Known rows, with every way that one mark hangs from another
kifa[penu]: | -10 |   2 |  21 |   3 |   9 |  -3 |   6 | -30 |  12 | -12 | -20 |   8 |  -6 |   5 |  22 |  -2 |  -8 |  -9 |   8 |  -3 |
ririzog[bufo[binup[mapasa[penu]]]]: |  -2 | -10 |  26 |   7 |   2 | -42 |  -4 |   6 |   0 |  32 | -43 |  12 | -26 |  24 |  -2 |   1 | -35 |  16 |  31 |   1 |
mapasa[binup penu]: |  15 |  -2 |  19 | -11 |  43 |   8 |   4 | -12 |  14 |  18 | -34 |   2 | -22 |   7 | -12 |   9 | -35 |   4 |   8 |   4 |
ritet[mapasa[binup[ririzog] penu]]: |  -5 |   5 |   4 |  -8 |  30 |  -9 |  -3 |  24 |  13 |  18 | -19 | -11 | -31 |  15 | -10 |  23 | -32 |  20 |  -4 |  26 |
bufo[binup ririzog ritet]: |  16 |  -3 |   8 | -12 | -25 |   4 |  -6 |  53 |   1 |  34 |   7 |  44 | -24 |  23 |  -5 |  21 | -22 |   4 | -20 | -20 |
ritet[mapasa]: | -17 |   9 | -17 |  -4 |  -5 | -20 |   3 |  10 |  -8 |  10 |   0 |   2 |   1 | -16 |  -2 |  13 |   7 |   1 |  -1 |  21 |
rogof[ritet[mapasa[ririzog]]]: | -36 |  15 | -20 |  15 |   3 |  -1 |  19 |  40 |   5 |   9 |  -2 |   1 | -10 | -50 |  -6 |  17 |  -4 |  15 | -13 |  15 |
penu[kifa mapasa[binup ririzog]]: | -13 |   2 |  21 |   0 |  31 |  31 |   9 |  26 |   2 |  17 | -54 |   6 |  11 | -19 |  -3 |  28 | -10 |  -5 |  24 | -11 |
bufo[binup ririzog]: |  10 |   3 |   4 |  10 | -12 |  14 |   7 |  24 |   9 |  29 |  10 |  33 |  -6 |   8 | -22 |  17 | -16 |   6 | -25 | -21 |
rogof[ritet]: | -18 |   0 | -14 |  14 |  11 |  -4 |   6 |  22 |   5 |  -5 |   6 |  -2 | -11 | -18 |   8 |  -3 |   1 |   1 |  -8 |  -4 |
bufo[binup[ririzog] ritet[mapasa[penu]]]: |  -2 |  -6 |   9 | -21 | -10 | -28 | -21 |  69 | -11 |  29 |  -6 |  21 | -36 |  32 |  12 |  22 | -27 |   7 |   2 |  13 |
mapasa[binup]: |   5 |   4 |   3 |  -4 |  27 |  15 |   6 |  10 |  17 |  14 | -21 |   1 |  -8 |   6 | -23 |   4 | -16 |   5 |  -6 |   1 |
bufo[binup]: |   1 |  -1 |   5 |   2 |  -1 |   6 |   0 |  25 |   2 |  21 |  -6 |  22 |   2 |   7 | -19 |  -1 |  -5 |  -1 |  -4 | -11 |
binup[mapasa[penu[kifa]]]: | -21 | -11 |  25 | -25 |  26 | -22 |   0 | -19 | -17 |  15 | -46 |  -6 |   2 |   4 |  43 |   6 | -10 | -14 |  46 |   2 |
mapasa[penu ririzog[bufo[binup ritet]]]: |  21 | -10 |  37 | -10 | -13 | -12 | -11 |  40 |  -9 |  40 | -38 |  25 | -49 |  18 | -14 |  17 | -47 |  28 |   9 |  -6 |
ririzog[bufo[binup ritet[mapasa]]]: |  -9 |  -4 |  -8 | -14 | -31 | -49 | -15 |  62 | -22 |  40 | -15 |  24 | -32 |  15 | -15 |  18 |  -9 |  19 |   0 |  13 |
rogof[ritet[mapasa]]: | -38 |   8 | -31 |  10 |   5 | -24 |  11 |  31 |  -2 |   4 |   6 |   1 |  -8 | -35 |   7 |  12 |   7 |   3 |  -7 |  16 |
binup[ririzog[bufo]]: |   1 |  -5 |   4 |  20 | -20 | -22 | -18 |  28 |  -2 |  -7 |   8 | -25 | -27 |  32 |  -6 |   2 |  -7 |  38 | -11 |   4 |
ririzog[bufo]: |   3 |  -6 |   1 |  12 | -12 | -26 |  -7 |   1 |  -8 |   4 |  -7 | -10 | -20 |   9 | -11 |   1 |  -5 |  24 |   1 |   5 |
binup[mapasa[penu[kifa]] ririzog[bufo]]: | -19 | -16 |  30 |  -3 |   7 | -44 | -19 |   9 | -20 |   8 | -37 | -31 | -24 |  34 |  35 |   9 | -18 |  23 |  35 |   6 |
mapasa[penu[kifa] ririzog[bufo]]: |  -1 | -10 |  32 |  -8 |   9 |  -7 |  -3 | -12 | -26 |  21 | -45 | -14 | -22 | -10 |   2 |  18 | -21 |  26 |  21 |  -1 |
ritet[mapasa[binup penu[kifa] ririzog]]: | -18 |   7 |  16 | -26 |  45 |  13 |  15 |   6 |  -7 |  42 | -59 |  -1 | -11 | -28 | -11 |  35 | -25 |   9 |  16 |  17 |
binup[mapasa ririzog]: | -17 |   0 |   8 |  10 |  -6 | -14 |  -8 |  32 |  13 |  -7 |  -2 | -16 |  -1 |  30 |  21 |  -2 |  -6 |   9 |   8 |   7 |
binup[mapasa]: | -16 |   3 |   5 |   1 |   2 | -15 |   4 |   1 |   7 |   3 | -16 |  -1 |   7 |   7 |  18 |  -4 |  -6 |  -5 |  18 |   5 |

Rows
|   7 | -11 |   9 |  -1 | -31 | -34 | -29 |  55 | -12 |  -2 |   5 | -15 | -44 |  48 |  10 |   7 | -13 |  33 |  -6 |   4 | : binup[ririzog[bufo[ritet]]]
|  -8 |  10 |  37 |  19 |  31 |  28 |  15 |  -5 |  34 |  -5 | -58 |  18 |  -6 |  -8 |   6 |  20 | -33 |  -6 |  19 |  -9 | : kifa[penu[mapasa[binup ririzog]]]
| -32 |  20 | -16 |  12 |  30 |  14 |  26 |  51 |  23 |  26 | -24 |   1 | -17 | -44 | -28 |  21 | -19 |  20 | -19 |  17 | : rogof[ritet[mapasa[binup ririzog]]]
| -18 |  -8 |  38 |  -7 |  11 | -24 |   2 |  -9 | -17 |  23 | -62 | -14 | -16 |  -4 |  20 |  15 | -26 |  21 |  40 |   6 | : binup[mapasa[penu[kifa] ririzog[bufo]]]
|  15 |   6 |  31 |  -5 |  40 |  31 |  12 |  -1 |  22 |  24 | -44 |   3 | -24 |  -8 | -25 |  15 | -47 |  16 |   2 |   2 | : mapasa[binup penu ririzog]
| -14 |   0 |  -7 | -14 | -26 | -21 | -19 |  89 |  -8 |  27 |   6 |  20 | -21 |  30 |   1 |  16 |  -7 |  10 | -13 |  10 | : bufo[binup[ririzog] ritet[mapasa]]
|  -7 |  15 |   1 | -25 |   7 |   8 |   8 |  55 |   8 |  35 | -32 |  14 | -25 | -10 | -20 |  28 | -27 |  15 |  -8 |  22 | : bufo[ritet[mapasa[binup ririzog]]]
|  -3 |  14 |  12 |  -9 |  35 |  13 |  16 |   7 |  15 |  34 | -43 |   4 | -22 | -25 | -26 |  29 | -41 |  17 |   1 |  23 | : ritet[mapasa[binup penu ririzog]]
|  19 |   1 |  31 |   5 |  27 |   6 |   5 |  -3 |  14 |  28 | -50 |  -8 | -42 |   0 | -35 |  17 | -51 |  40 |   3 |   7 | : mapasa[binup penu ririzog[bufo]]
|   2 | -11 |  29 | -27 |   3 | -28 |  -9 |  35 |  -2 |  33 | -38 |  32 | -25 |  31 |  27 |   3 | -36 | -11 |  33 |  -3 | : bufo[binup[mapasa[penu]] ritet]
| -31 |  13 | -28 |   6 |  32 |  -8 |  17 |  44 |  15 |  19 | -14 |   1 | -17 | -30 | -16 |  14 |  -8 |   8 | -11 |  17 | : rogof[ritet[mapasa[binup]]]
| -17 | -17 |  32 |  -9 |  11 | -42 |  -5 |   6 | -22 |  40 | -60 |   5 | -15 |  20 |  13 |   7 | -19 |   8 |  40 |  -5 | : ririzog[bufo[binup[mapasa[penu[kifa]]]]]
| -17 |  -3 |  17 |   5 |   5 |  17 |   2 |  14 | -15 |   1 | -33 |   6 |  19 | -24 |  20 |  23 |   6 | -10 |  29 | -12 | : penu[kifa mapasa[ririzog]]
|   1 | -12 |  32 | -17 |  -5 | -24 | -22 |  59 |   3 |  23 | -25 |  17 | -33 |  55 |  31 |   6 | -37 |   3 |  21 |  -2 | : bufo[binup[mapasa[penu] ririzog] ritet]
|  13 |  -2 |  22 |  -4 |  35 |  11 |  -7 |  14 |  20 |  10 | -19 | -13 | -31 |  32 |  -7 |  10 | -38 |  17 |  -3 |   5 | : mapasa[binup[ririzog] penu]
| -11 |   6 |  33 |  24 |   4 |  12 |  10 | -13 |  18 | -18 | -37 |  18 |   3 | -13 |  29 |  16 | -17 | -12 |  24 | -10 | : kifa[penu[mapasa[ririzog]]]
|  -2 |   5 |  13 | -29 |  -2 | -14 |  -1 |  26 | -12 |  24 | -25 |  15 | -31 | -16 |  13 |  29 | -31 |   8 |  12 |  22 | : bufo[ritet[mapasa[penu ririzog]]]
| -13 |  20 |  -2 |  -3 |  18 |  18 |  19 |  28 |  16 |  31 | -30 |   3 |  -7 | -27 | -36 |  23 | -20 |  19 | -13 |  20 | : ritet[mapasa[binup ririzog]]
| -21 | -14 |  33 | -11 |  17 | -12 | -10 |  33 |  -9 |  26 | -38 |   2 |  -4 |  35 |  29 |   7 | -17 |  -1 |  29 | -10 | : bufo[binup[mapasa[penu[kifa]] ririzog]]
| -20 |  -1 |   8 | -23 |  40 |  -6 |  -6 |  26 | -10 |  25 | -35 | -17 | -19 |   9 |   5 |  28 | -16 |  11 |   9 |  19 | : ritet[mapasa[binup[ririzog] penu[kifa]]]
| -42 |  -3 | -11 | -15 |  32 | -30 |   5 |  10 | -26 |  16 | -22 |  -3 | -12 | -37 |  30 |  20 |   1 |  -7 |  20 |  13 | : rogof[ritet[mapasa[penu[kifa]]]]
|  -2 |  -9 |  27 | -18 |  44 |  13 | -10 |  15 |  -1 |  17 | -36 | -18 | -19 |  26 |   8 |  15 | -22 |   9 |   9 |  -2 | : mapasa[binup[ririzog] penu[kifa]]
| -30 |  16 | -14 |  22 |  17 | -11 |  19 |  51 |  14 |  28 | -30 | -10 | -36 | -36 | -39 |  22 | -25 |  44 | -17 |  21 | : rogof[ritet[mapasa[binup ririzog[bufo]]]]
| -10 |  -7 |  17 |  -9 | -20 | -17 | -19 |  83 |   6 |  17 | -12 |  15 | -16 |  53 |  21 |   1 | -17 |   5 |   6 |  -5 | : bufo[binup[mapasa ririzog] ritet]
| -11 |  -2 | -10 |  -5 | -36 | -54 | -26 |  64 | -19 |   8 |   5 | -14 | -41 |  31 |   9 |  19 |  -7 |  35 |  -6 |  25 | : binup[ririzog[bufo[ritet[mapasa]]]]
|   3 |   9 |  17 |  17 |  22 |  31 |  10 |  26 |  24 |   9 | -38 |  12 |   0 | -14 | -17 |  21 | -24 |   2 |  11 |  -6 | : penu[mapasa[binup ririzog]]
|   1 |  -1 |   8 | -29 |  18 | -20 | -15 |  52 |   3 |  25 | -22 |  -1 | -46 |  29 |   8 |  26 | -37 |  15 |   1 |  25 | : bufo[ritet[mapasa[binup[ririzog] penu]]]
